Each row was made from one path, in order. Every step used is in the known rows, and no mark comes twice. Write each row's path.
Known rows
buge/guve/vuda: +2.83 -1.72 -1.33 +0.45 +5.81 -3.73 -2.82 +3.87 -5.22 +4.26 -0.86 -0.64
 +0.50 -1.65 -1.12 +4.87 -3.87 +2.99 +1.73 +1.12 +1.27 -1.84
miri/fimip: +2.99 -1.48 +0.89 +4.71 +1.63 -1.75 -0.33 +2.41 -5.48 -2.07 +0.47 +0.25
 -4.26 -0.81 -0.46 +2.82 -3.51 +0.86 +0.60 -2.35 -0.71 -4.75
zati/fimip/guve: +3.97 -5.90 +0.46 -0.88 +6.09 -2.85 -0.60 +0.63 -4.64 -1.11 +0.25 +3.02
 -2.06 -2.74 +1.01 +3.90 -2.56 -1.18 +2.54 -0.61 +2.21 -4.31
guve/fimip/zati: +1.37 -1.80 -0.28 +3.37 +1.55 +0.82 -1.85 +2.19 -3.23 -1.40 -1.01 -0.85
 -4.06 -0.03 -0.45 +1.00 -1.72 +3.94 -3.13 -0.27 +0.40 -3.85
miri/fimip/zati/vuda/guve/buge: +0.10 -2.22 +0.78 +5.33 +0.92 +2.00 -2.04 -0.61 -6.95 -0.42 -0.62 +0.25
 -8.68 -1.07 -0.68 +1.81 -3.65 +2.73 +1.59 -1.16 +0.74 -3.21
guve/vuda: +2.93 +0.29 -1.13 +1.94 +3.02 -2.32 -1.36 +4.88 -4.67 +2.24 -0.32 +2.26
 +0.54 +1.98 +0.12 +3.86 -3.34 +2.47 +0.91 +0.39 +1.25 -2.78
zati/vuda: +2.17 -0.92 -0.07 -0.42 +3.66 +0.65 -0.02 +4.21 -3.67 +4.78 -0.29 +0.64
 -2.17 +0.01 -2.25 +1.61 -1.31 +2.55 +2.87 -0.85 +0.91 +0.27
buge/guve/vuda/zati/fimip/miri: +4.08 -2.19 +0.11 -0.82 +5.11 -5.27 -3.97 +1.68 -6.81 +0.33 -2.67 -0.22
 -1.69 -1.25 -0.08 +7.97 -4.20 -0.44 +2.16 +3.31 +2.01 -1.82
fimip/zati: -0.83 -1.74 -1.10 +1.79 +4.45 +0.84 -0.61 +1.47 -3.93 +0.05 -1.03 -0.55
 -3.85 -0.63 +0.93 +0.80 -1.01 +2.02 -1.29 -1.67 +0.69 -0.54
zati/fimip/guve/vuda: +4.33 -4.89 +0.10 -0.49 +5.60 -3.35 -2.15 +1.58 -5.04 -0.08 -0.29 +4.40
 -1.38 -1.05 +1.00 +4.90 -3.36 -0.55 +3.45 +1.06 +2.89 -5.16
buge/guve: +2.31 -3.00 -0.75 -0.16 +6.30 -2.86 -0.91 +2.82 -4.68 +2.91 -0.13 -2.33
 -0.38 -3.88 -1.25 +3.50 -2.72 +2.02 +0.64 -0.99 +0.46 -0.84
miri/fimip/zati/vuda: +0.26 -1.57 +0.61 +4.02 +2.03 +1.32 -2.14 +1.36 -5.02 +0.10 -1.25 +0.03
 -7.88 -0.13 -0.94 +1.35 -2.15 +2.23 +1.97 -1.18 -0.02 -2.90
miri/fimip/guve/vuda/zati: +3.86 -1.40 -0.96 +2.75 +1.89 -1.00 -4.72 +1.73 -6.04 -2.95 -1.24 +1.61
 -5.07 -0.13 -1.02 +7.55 -4.87 +0.43 +1.72 -0.11 +1.98 -7.26
vuda/guve: +2.61 -3.39 -1.31 +1.58 +4.25 -0.35 +0.06 +1.72 -4.90 -0.29 +1.17 +0.32
 -1.92 -3.78 +0.02 +4.71 -4.14 +1.86 -0.43 -1.04 +3.20 -3.08
buge/guve/vuda/zati: +3.56 -0.65 -1.02 -0.20 +4.87 -3.31 -4.19 +3.28 -5.62 +2.31 -2.47 -1.26
 -0.45 -0.85 -1.86 +6.27 -3.97 +1.55 +1.50 +1.79 +1.20 -2.07
buge/vuda: +0.80 -2.11 -0.27 -0.66 +4.09 -2.48 +0.44 +5.13 -3.44 +4.01 -0.41 -1.24
 -1.19 -4.36 -1.03 +2.19 -3.03 +3.08 +0.54 +0.75 +1.28 +0.20
buge/guve/zati/fimip: +3.62 -3.89 +0.31 -1.41 +6.13 -3.56 -0.51 +0.54 -4.99 -0.81 -2.51 -1.44
 -3.06 -2.93 -1.25 +2.27 -2.07 -0.43 +0.64 +1.17 +0.89 -2.64
zati/vuda/guve/buge: +2.09 -1.99 -0.02 +1.26 +2.20 +1.68 -0.08 +1.67 -6.23 +3.98 +0.45 +0.96
 -3.43 -1.51 -1.83 +2.71 -3.28 +3.30 +2.34 -0.51 +2.13 -0.26
zati/fimip/miri: +3.41 -4.32 +1.78 +0.22 +4.35 -4.85 +1.47 +0.54 -6.23 -2.60 +0.17 +2.28
 -2.75 -1.35 +2.91 +4.69 -2.46 -2.37 +1.11 +0.55 +1.54 -1.22
vuda/zati/fimip: +5.09 -1.83 +2.04 +0.02 +2.84 -2.93 -1.20 +0.97 -5.22 -3.57 -2.07 +1.13
 -2.78 +0.31 +0.02 +3.77 -2.18 -2.68 +1.24 -0.08 -0.08 -2.90
miri/fimip/zati/vuda/guve: +0.45 -2.71 +0.12 +4.18 +2.28 +1.87 -2.51 +0.42 -5.45 -0.27 -0.95 +0.24
 -8.45 -1.66 -0.91 +2.61 -3.21 +2.39 +1.83 -0.63 +1.34 -3.85
guve/buge: +1.82 -0.25 +0.82 +3.38 +1.02 -1.28 +1.97 +1.52 -7.02 +0.49 +0.99 +0.21
 -0.92 +0.57 +0.42 +0.72 -2.74 +2.09 -0.98 -2.88 -1.06 -0.09

Which path is each row?
+2.80 -2.38 -2.97 -0.49 +5.17 -0.81 -3.16 +3.35 -4.42 +1.56 -0.18 +2.37
 -0.59 -0.65 -0.20 +6.77 -3.71 +2.14 +1.20 +0.13 +3.77 -4.29
fimip/guve/vuda
+1.55 -2.38 -1.13 -1.13 +2.93 -0.31 -1.97 +1.26 -6.16 +0.70 -0.94 -0.60
 -2.94 -3.46 -1.22 +5.26 -3.94 +1.87 -0.05 -0.25 +2.48 -1.34
fimip/guve/buge/vuda/zati
+2.53 -2.60 +0.03 +4.23 +1.36 -0.57 -1.42 +0.26 -7.21 -2.44 +0.85 +0.78
 -5.22 -1.78 -0.33 +4.46 -4.39 +1.28 +0.60 -2.71 +0.57 -5.37
miri/fimip/guve/buge
+2.97 -2.94 -0.47 +0.43 +2.21 +1.20 -1.51 +2.45 -4.78 +1.88 -0.15 +0.35
 -4.46 -2.32 -1.88 +5.69 -3.47 +3.45 +0.79 +1.68 +4.12 -1.95
zati/vuda/guve/fimip/miri
+4.03 +1.59 -0.78 +1.17 +1.75 -1.95 -3.27 +4.01 -5.14 -0.26 -2.23 +1.43
 -0.72 +3.02 -0.83 +5.70 -3.38 +0.84 +0.66 +1.02 +1.09 -3.04
guve/vuda/zati
+0.76 -3.24 -1.28 -0.75 +3.72 -0.55 -0.82 +1.81 -5.91 +2.46 +0.36 -0.15
 -2.19 -4.17 -0.64 +4.15 -3.86 +2.85 +0.15 -0.68 +2.58 -1.08
fimip/guve/buge/vuda
-1.07 -2.32 -0.63 +1.77 +3.24 +3.26 -1.51 +0.00 -5.57 +2.73 -1.03 +0.11
 -6.12 -1.19 -0.59 +1.14 -2.08 +3.59 +0.95 -0.40 +2.21 +0.44
fimip/zati/vuda/guve/buge
-0.92 -1.56 -0.70 +0.46 +4.35 +2.45 -1.32 +2.10 -3.55 +3.28 -1.63 -0.09
 -5.01 +0.08 -0.72 +0.31 -0.40 +2.95 +1.26 -0.66 +1.17 +0.76
fimip/zati/vuda
+0.35 -1.88 +0.29 +5.08 +2.12 +0.00 -1.57 +0.81 -5.32 -2.48 -0.63 -0.25
 -6.97 -0.68 +0.35 +1.74 -2.61 +1.53 -0.12 -2.02 -0.42 -4.09
miri/fimip/zati
+0.60 -0.92 +0.97 +1.86 +1.21 -1.96 +1.48 +2.82 -6.50 +3.29 +0.22 -0.96
 -1.41 -2.26 -0.47 +0.55 -3.53 +3.46 -0.31 -0.57 -0.33 +1.27
guve/buge/vuda
+2.45 -1.95 -1.18 -2.19 +5.56 -0.68 -1.25 +2.34 -4.34 +2.65 -2.92 -2.68
 -3.47 -2.23 -3.31 +2.43 -1.64 +2.03 +1.04 +1.13 +1.43 -0.62
buge/guve/zati/vuda
+2.87 -3.40 -0.66 +2.76 +3.15 -0.74 -2.01 +1.43 -5.31 -2.41 +0.51 +0.73
 -5.08 -2.53 -0.57 +5.38 -3.91 +0.91 +1.01 -2.27 +1.50 -6.14
miri/fimip/guve
+2.55 -2.11 -1.34 -1.13 +5.57 -1.89 -0.62 +1.73 -4.59 +0.08 -2.37 -2.97
 -2.52 -2.85 -2.05 +2.90 -2.10 +1.29 -0.99 +0.28 +0.96 -1.69
buge/guve/zati
+1.08 -3.95 -0.84 -0.51 +4.44 -1.51 -0.37 +3.66 -4.20 +3.36 +0.17 -1.05
 -2.34 -6.73 -1.08 +4.10 -4.67 +3.46 +0.52 +1.56 +3.60 -1.21
buge/vuda/guve
+2.41 -2.50 -2.81 -3.25 +4.91 +2.18 -1.50 +1.63 -3.57 +0.08 -2.21 +0.45
 -4.53 -1.24 -2.43 +4.45 -1.40 +1.26 +0.46 +0.04 +3.87 -3.07
fimip/guve/zati/vuda
+1.30 +0.17 +1.29 +1.12 +0.37 -1.76 -0.04 +2.19 -6.88 +1.24 -1.35 -1.53
 -2.45 -1.43 -1.01 +2.07 -3.66 +2.16 -0.64 +0.00 -0.51 +0.92
guve/buge/vuda/zati
+0.27 -4.33 -0.84 +0.87 +3.14 -0.10 -2.20 +2.94 -3.53 +2.04 -0.83 -1.69
 -4.56 -6.36 -1.42 +3.29 -4.49 +5.08 -1.29 +2.73 +3.62 -2.70
buge/vuda/guve/fimip/zati
+1.86 -3.97 -1.17 +3.35 +2.49 +1.57 -2.30 +0.81 -4.27 -1.83 -0.07 -0.48
 -4.67 -3.26 -0.46 +3.70 -3.78 +3.82 -2.68 +0.39 +3.26 -4.93
vuda/guve/fimip/zati
+2.87 -2.38 -0.98 +1.13 +2.49 +1.12 -2.19 +1.03 -4.96 -2.59 -1.58 +0.52
 -7.50 -1.20 -2.30 +4.62 -2.99 +0.84 +1.37 -0.70 +2.21 -6.05
miri/fimip/guve/zati/vuda
+2.95 -2.59 +1.75 -1.65 +3.34 -3.73 -1.46 +3.04 -4.35 +0.61 -2.34 -0.44
 -2.88 -3.41 -1.00 +3.31 -3.13 -0.11 +1.81 +2.47 +1.10 -1.05
buge/vuda/zati/fimip
+4.94 -3.29 +0.77 -1.48 +4.04 -2.13 -2.56 +0.17 -5.12 -3.82 -2.02 +1.59
 -3.30 -0.92 -0.30 +5.85 -2.59 -2.75 +1.59 +0.16 +1.65 -4.09
vuda/zati/fimip/guve
+2.16 -1.22 +2.55 +0.99 +0.82 -3.04 +0.11 +1.23 -7.22 +0.57 -1.37 -0.32
 -2.80 -1.54 -0.47 +1.54 -3.64 +0.93 +0.88 +0.88 -0.57 +0.21
guve/buge/vuda/zati/fimip
+2.42 -2.75 -0.71 -0.14 +4.06 +1.51 -0.67 +2.81 -4.39 +4.02 +0.21 +0.82
 -3.18 -2.30 -2.19 +3.68 -2.97 +2.90 +2.80 -0.02 +3.10 -1.16
zati/vuda/guve
+3.51 -2.70 -0.22 +1.01 +2.21 +1.80 -1.70 +3.01 -3.88 +2.99 -0.04 +0.59
 -3.64 -2.00 -2.96 +3.59 -3.20 +4.17 +1.53 +0.99 +3.08 -3.00
zati/vuda/guve/fimip
+4.68 -2.71 +1.44 -0.33 +2.70 -1.95 -2.02 -0.71 -6.62 -3.93 -1.79 +1.58
 -3.54 -0.31 +0.03 +5.05 -2.90 -2.37 +1.21 -0.23 +0.96 -3.41
vuda/zati/fimip/guve/buge
+3.56 -1.19 -2.69 -1.12 +4.07 -0.52 -4.55 +2.73 -4.78 -0.41 -1.70 +1.93
 -1.58 +0.12 -0.86 +8.22 -3.74 +0.87 +0.95 +0.77 +3.65 -4.56
fimip/guve/vuda/zati
